Every row comes from one small tree of marks. The marks that hang from a mark follow it in brackets, in alphabetical order. Every link used is in the known rows. Which tree was each row made from?
Known rows:
ravaz[togos[tude[duzodil] viso]]: [  7 -28  -3  -6   1   5   0   4   8   3  17   0   7  -1   2   1 -16   6
  -8   1  10  -2  -3   8   2   7   2  -1  -1  -8]
nidir[duzodil]: [-4  9  0  0  3 -4  1  3  7  0 -4  3  3  3  1  1 -9  1  5 -3  4 -4  1  0
 -3  4  1 -3  0  4]
duzodil[ravaz[nafu[bopep[biti] tude]]]: [ -3 -17  -3 -21  -9  -1   6   6   7   2  17  -6  -3  -5   1   3  -5   7
   1   6  -3  -1  -7  23  11  -6   5   1   5   2]
tude[duzodil[ravaz]]: [-2 10  0  6 -4 -2  0  0 -2 -1  1 -8  1 -5  1  0 -8  1 -9 -2 -7  4 -6  7
  4  3  2  0  6 -1]
nafu[tude]: [ -1  -9  -3 -13   0   5   0   1   0   0  -2   2  -3   1   2   0  -3   2
   2   0   1   1   1  10   4  -1   2  -1   3   3]
togos[tude viso]: [  5 -28  -1   3  -2   2   1   0   5   3   0   2   3   1   1  -1  -7   7
  -2   3   9   5   3   8   5   3   7  -3  -2  -7]
bopep[biti nafu[katozel[duzodil] tude]]: [  4 -28  -1  -4   2  15   9  10   6   2   5  -4  -2  -1   3   1  -5  -5
   8   6 -13 -15   3  15  -8   1  -6   2  -2  -3]
nafu[bopep[biti] katozel tude[duzodil]]: [  4 -28  -1 -24   3  18  11  10   7  -1   8 -15   2  -5   1   1   5   1
  -3   0  -4 -11  -5  27   6  -1  -9  -1   5   3]
tude[duzodil[ravaz[togos[viso]]]]: [  0  -6  -3   3  -4  -4   3   2   6   2  14  -2   4  -4   1   3 -15   8
  -5   1  -3   6  -5   3   3   7  -1  -2   3  -8]
nidir[duzodil[ravaz[nafu]]]: [ -7  15  -3   4  -7 -14  -1   4   6   5  10  -1   1  -1   0   2 -20   6
   0  -2   1   0  -5   3  -4   2   8  -3   0   1]
ravaz[duzodil togos[tude]]: [  2 -23  -4  -9   0  -3   0   3  10  10  19  -3   6  -2   3   2 -13   2
  -1   0   9  -8  -4   1  -4   5  -5   5  -1  -5]
ruda[viso]: [ -1 -12   0   4   6  -9   3  -5   0   0  -1   4   2   1  -1   0  -5  -2
   4   0   5   1   2   4   0   2  -1  -1  -2   0]
katozel[duzodil]: [ 1 -3 -1  1  3  1  6  4  1 -1  5  3 -1  1  1  0 -3 -5  3  1 -3 -9  5  1
 -1  1 -1  1 -3  1]
togos[tude viso[nafu[bopep katozel]]]: [  5 -43  -3 -11  -6   2   5  11   0   8  19  -4   1  -4  -2  -1   3  14
   1   7   7  -3   5  19  10  -1  -1  -5  -3 -10]
viso[nafu[bopep] togos]: [ -5  -2   0 -16   0  -8   2   8  -6   4  15   2  -3  -1  -2   2   6  12
   1   6   4  -4   1   8   8  -2   1  -2  -4   3]
nidir[duzodil[ravaz[nafu[katozel tude]]]]: [ -5  -5  -7  -6  -8  -4   3   8   6  10  12  -7   0  -3   3   1 -18  10
   1  -3  -2  -2  -3  15  -6   1   5  -5   1   1]
ruda[viso[nafu togos] vosa]: [ -6 -10  -2   3   6 -19   4   2  -7   7   8   7  -2   3  -1   1 -15   9
   3   3   5  -4  -2  -3   4   4  -2  -5  -6  -1]
sapapi[nafu[bopep[biti] katozel[duzodil]]]: [  4 -19   4  -7   6   0  13  16  11   4  20 -12   0  -2   0   3   3  -3
   5   5  -2 -22   2  15   5   0 -15   2  -4  -1]
duzodil[ravaz[nafu togos[tude viso]]]: [  2 -26  -6  -1 -12  -8  -2   3   7  11  30   0   2  -4   2   3 -20  15
  -5   6   6   6  -4   6   1   2  10   1  -3 -12]
nidir[duzodil[ravaz[togos]]]: [ -7  10  -3   1  -2 -10   2   2   9   7  12   2   2  -2   3   3 -12   9
   6  -3  -3   2  -1  -3  -3   7  -2   2   2   0]
duzodil[ravaz[nafu[bopep[biti]]]]: [-2 -7  0 -8 -9 -6  6  5  7  2 19 -8  0 -6 -1  4 -1  6 -2  7 -4 -2 -7 12
  7 -5  3  2  2 -1]
katozel[duzodil nafu[bopep tude]]: [ -3 -26   0 -22   1  -2   7  10  -4  -2  16   5  -6   2   1   0  -3   6
  11   5  -3 -14   6  11   3  -3   1  -4  -3   3]
nafu[bopep tude]: [ -3 -19  -1 -25  -1   4   4   4   0  -2   2   2  -3   0   2   0   4   4
   6   0   2  -2   2  17  10  -4   0  -2   4   5]
ravaz[nafu[bopep]]: [ -2  -7   0 -16  -6  -5   1   6   0   0  18   1   0  -1  -1   1  -2   2
  -1   2   6  -6  -4   8   2  -6   3  -2  -2   0]
katozel[nafu]: [-1 -5  2  1 -1 -7 -3  2 -5  1  9  0 -2  1 -2  0 -4  7  2  3 -3 -4 -1 -7
 -6  1  3 -3 -4 -2]
viso[togos[tude]]: [  0 -14  -2  -2   3  -1   0   0  -2   7   6  -2   0  -1   3   0  -1  10
  -7   2   8   0   1   6   1   2   7   2  -5   1]
ravaz[duzodil nafu togos[tude]]: [  2 -20  -5 -13  -6  -7  -3   5  10  12  32  -3   7  -1   1   3 -22   2
  -5   1  13 -11  -9   2  -8   2   0   4  -5  -7]
ravaz[duzodil togos]: [ -1  -6  -3  -8   0  -5   2   3  10   6  15  -1   5   0   1   4 -11  -2
   2  -1   4  -8  -4  -6  -6   6 -11   2  -1  -3]
sapapi[nafu[katozel]]: [ 2 -4  2  4  2 -6  0  8  2  7  8 -9 -1 -1  0  1 -3  1 -1  0  2 -7 -1  4
 -3  1 -8 -1 -3 -3]
tude[duzodil[ravaz[nafu]]]: [ -2  11  -2   2  -8  -7  -3   3  -2   1  14  -8   1  -5  -1   1 -17   2
 -13   0  -3   1 -11   7   0   0   8  -2   2  -2]
sapapi[nafu[bopep[biti] katozel tude]]: [  2 -27   2 -21   2   4   8  13  11   5  13 -12  -2  -2   2   3   3   4
   4   3   1 -12  -2  24   9  -2 -11   0   2   2]
sapapi[nafu[bopep tude[duzodil]]]: [ -2  -6   3 -25   3  -3  -1  11   2  -4   6  -3  -2   1   2   1 -12   0
  -3  -1   7  -8  -5  25  13  -1  -2  -4   5   5]
bopep[biti]: [ 3 -4  1  0  2  6  4  1  9 -1  3 -5  2  0  0  2  2 -1  0  3 -3 -4 -2  3
  2  0 -2  3  0  0]
bopep[biti nafu]: [ 1 -5  4  5  0  5 -1  1  5 -2 -1  0  1  1  0  2 -3 -4  4  6 -8 -4 -3  2
 -4  0  0  2  0 -3]

Write each row's tree:
[  2 -10  -4  -2  -6  -4   3   7   5  10  16 -11   5  -3  -1   2 -13  -2
  -5  -1   3 -11  -7   0 -13   1  -7  -3  -5  -5]
ravaz[duzodil nafu[katozel]]
[  0  -7  -2   3  -4   0  -2   0  -2   3   6 -10   2  -6   2  -2 -10   5
 -12  -1  -1   4  -6  14   7   3   8   3   5  -3]
togos[tude[duzodil[ravaz]]]
[  1 -26  -7 -19  -7  -7   2   7  15   7  22   4   4   2   1   6 -29   4
   1   3  11  -6  -5   5  -5   4  -2  -6  -3  -6]
ravaz[duzodil nafu[tude] togos[viso]]
[  0 -13  -6 -14   1   2   3   9  -5  11  12  -5  -5  -2   0   2   1  14
  -1   4  -1  -4   2  13  -1   1  -1  -4  -4   1]
viso[nafu[katozel tude] togos]
[ -6  -3  -1  -8 -12 -11   2   3  -2   3  18  -3  -2  -5   0   1  -4   7
  -2   3  -1   2  -5  10   6  -6   5  -1   2  -2]
duzodil[ravaz[nafu[bopep]]]
[ -2 -28   0   3  10  -9   5  -2  -4   5   2  -1   4   0   4  -1 -21   5
  -9  -3  11  -6  -7   7   3   7   2  -2  -4  -1]
ruda[viso[togos[tude[duzodil]]] vosa]
[ -3  -3  -5  -9 -11  -6  -2   2  -1   4  12  -2  -5  -3   2   1 -14   7
  -3   2  -2   5  -6  13   2  -3  10  -1   3   0]
duzodil[ravaz[nafu[tude]]]
[ -3 -13  -2 -23  -6 -10   3   8   9   6  32  -1   5  -2  -1   5 -11   1
   1   1   9 -13  -8   1  -4  -1  -7   1  -3  -3]
ravaz[duzodil nafu[bopep] togos]
[  3 -37  -2 -21   4  15  17  12   9   2  14  -9  -1  -4   2   2   9  -1
   8   3  -7 -17   5  23   5  -2 -11   1   0   2]
nafu[bopep[biti] katozel[duzodil] tude]
[  5 -32  -7 -11  -7  -2   1   9  10  17  34 -11   7  -4   1   2 -16   4
  -6   0   9 -15  -9   3 -13   2  -6   3  -7  -9]
ravaz[duzodil nafu[katozel] togos[tude]]
[  0 -24   0 -20   3   0  10  16   3   5  15  -5  -4  -1   3   1  -2   1
   7   1   2 -17   5  22   6  -2 -10  -2  -1   2]
sapapi[nafu[bopep katozel[duzodil] tude]]
[ -4  -7  -2   3  -3 -11   3   6  -1   6  30   1  -3  -3   1   2 -11  10
   6   6 -12  -8   2  -9  -7   4  -1   3  -5  -6]
katozel[duzodil[ravaz[togos]] nafu]
[-3 -2 -4  2 -2 -5  6  5  3  5 21  0 -1 -4  3  3 -7  3  4  2 -9 -4  2 -2
 -1  3 -4  6 -1 -3]
katozel[duzodil[ravaz[togos]]]
[ -3 -12  -2  -1  -7   7  -1   5  -6   3  -2 -10  -2  -6   3  -1 -12   3
  -3  -1 -15   1  -6  18  -4   2   0  -2   6  -4]
bopep[nafu[katozel tude[duzodil[ravaz]]]]
[ -3 -17  -4 -12   4  -6   2   4  -5  -1   4   6  -1   2   0  -1 -27   1
   1  -1   3  -7  -7  15  10   4  -2  -8   4   0]
ruda[viso[nafu[tude[duzodil]]] vosa]
[  3 -18  -4   5 -10  -5  -2   3   3   4  15  -6   4  -5   0   0 -25   9
 -15   3   6   5  -8  16   5   2  15  -4   0 -10]
togos[tude[duzodil[ravaz[nafu]]] viso]
[  1 -16  -2 -12  -1   2  10  15  -3   4  22  -4  -2  -4  -2  -1   6   3
   6   5  -4 -16   7  12   3  -2  -9  -2  -3  -3]
viso[nafu[bopep katozel[duzodil]]]
[ -1  -7  -6  -7  -7  -2  -1   5   0   0   5  -1  -2  -2  -1   1 -20  11
  -4   4  -4   8  -2  21  14   4   6  -9   7  -4]
togos[viso[nafu[tude[duzodil[ravaz]]]]]
[  0  -4  -4 -11  -5 -10  -1   6  10   8  28  -1   5   0  -1   5 -20  -1
  -2   0   7 -11  -9  -5 -10   2  -5   1  -5  -4]
ravaz[duzodil nafu togos]
[ -2   1  -4   0  -2  -7  -3   5  -7   8  15  -9  -1  -6   0   0 -11  15
 -14   4   1   2  -5  15   9   4  10   1  -1  -2]
viso[nafu togos[tude[duzodil[ravaz]]]]
[ -3   3  -2 -13  -1  -7  -4   8   5   4  18  -6  -2  -3   3   3 -22   6
  -5  -1   0  -1  -9  16   8   5  -2   1   5   0]
sapapi[nafu[tude[duzodil[ravaz[togos]]]]]
[ -4 -15  -5 -12   8 -12   1   1  -5   5   9   6  -4   1  -1   2 -10  11
   4   5   8   0   4  14   6   2   4  -5  -4   4]
ruda[viso[nafu[tude] togos]]
[ -2 -20   1 -26   0   1   0   7  -6  -4  10  -2  -2   0   0   0  -7   8
   0   1   0  -9  -4  15   5  -1   3  -6   2   3]
katozel[nafu[bopep tude[duzodil]]]
[  4 -17   1   8   2  11   9   9   5   2   7  -5   1  -2   0   2  -1  -7
   7   6 -13 -16   2   5 -11   1  -9   3  -5  -5]
bopep[biti nafu[katozel[duzodil]]]
[ -2 -11  -2 -16  -9  -6   6   7  12   5  36  -6   0  -6   0   6  -3   8
   1   7  -3  -5  -9   8   4  -3  -1   6   0  -3]
duzodil[ravaz[nafu[bopep[biti]] togos]]
[ -3  -4  -2   0   8 -16   2   0  -6   5  10   4  -1   1  -3   2  -7   9
   1   6   7   0   2   4   2   3   2  -3  -7   1]
ruda[viso[nafu togos]]
[ -2 -15  -1 -20  -3   7   7   4   6  -3   6 -10   0  -6   2   2  -2   4
  -3   2  -7  -1  -7  27  16  -1  -1   0  10   4]
nafu[bopep[biti] tude[duzodil[ravaz]]]
[ -4 -12  -1   3   2 -14   3   1  -4   3   6   8  -1   3  -1  -1 -17   2
   6   1   3  -4  -3  -1   6   3  -5  -5  -1  -4]
ruda[viso[nafu] vosa]
[  3 -18   4  -8   3  -1   7  12  10   5  15 -14   1  -3   0   3   7   2
   2   4   1 -12  -3  14   6  -1 -13   1  -1  -1]
sapapi[nafu[bopep[biti] katozel]]
[ -2   5  -2  -1  -3  -2   1   2   2   2  17  -6   2  -6   1   2 -10   5
  -6  -2  -6   1  -8   2   1   5  -3   3   4  -3]
tude[duzodil[ravaz[togos]]]
[  9 -41  -6  -5  -7   2   2   9   9  14  33  -4   5  -3   1   2 -13  12
  -5   4  10  -5  -2   5  -8   2   1   0  -9 -14]
ravaz[nafu[katozel] togos[tude viso]]
[ -4 -24   1 -24  -3  -3   1   5  -5   0  10   3  -5   1   1   0   0  11
   8   4   0  -6   1  10   5  -4   3  -5   0   3]
katozel[nafu[bopep tude]]
[ -6 -22  -3 -24   7 -12   5   4  -6   3  12   7  -4   0  -1   2  -3  13
   7   6   9  -2   4  21  12  -1   1  -6  -2   6]
ruda[viso[nafu[bopep tude] togos]]
[ -1 -10  -5 -16  -5  -5  -1   5   8   4  10  -2   1   1   1   2 -23  -2
  -2   0   7  -8  -7   9  -4   0   2  -4  -1   0]
ravaz[duzodil nafu[tude]]
[ -3 -18  -2  -1  -5  -2  14   8  -2   5  14  -9  -2  -8   2   0   7   3
   4   1 -11  -7   5  11   3  -1  -8   2   1  -3]
nafu[bopep katozel[duzodil[ravaz]]]
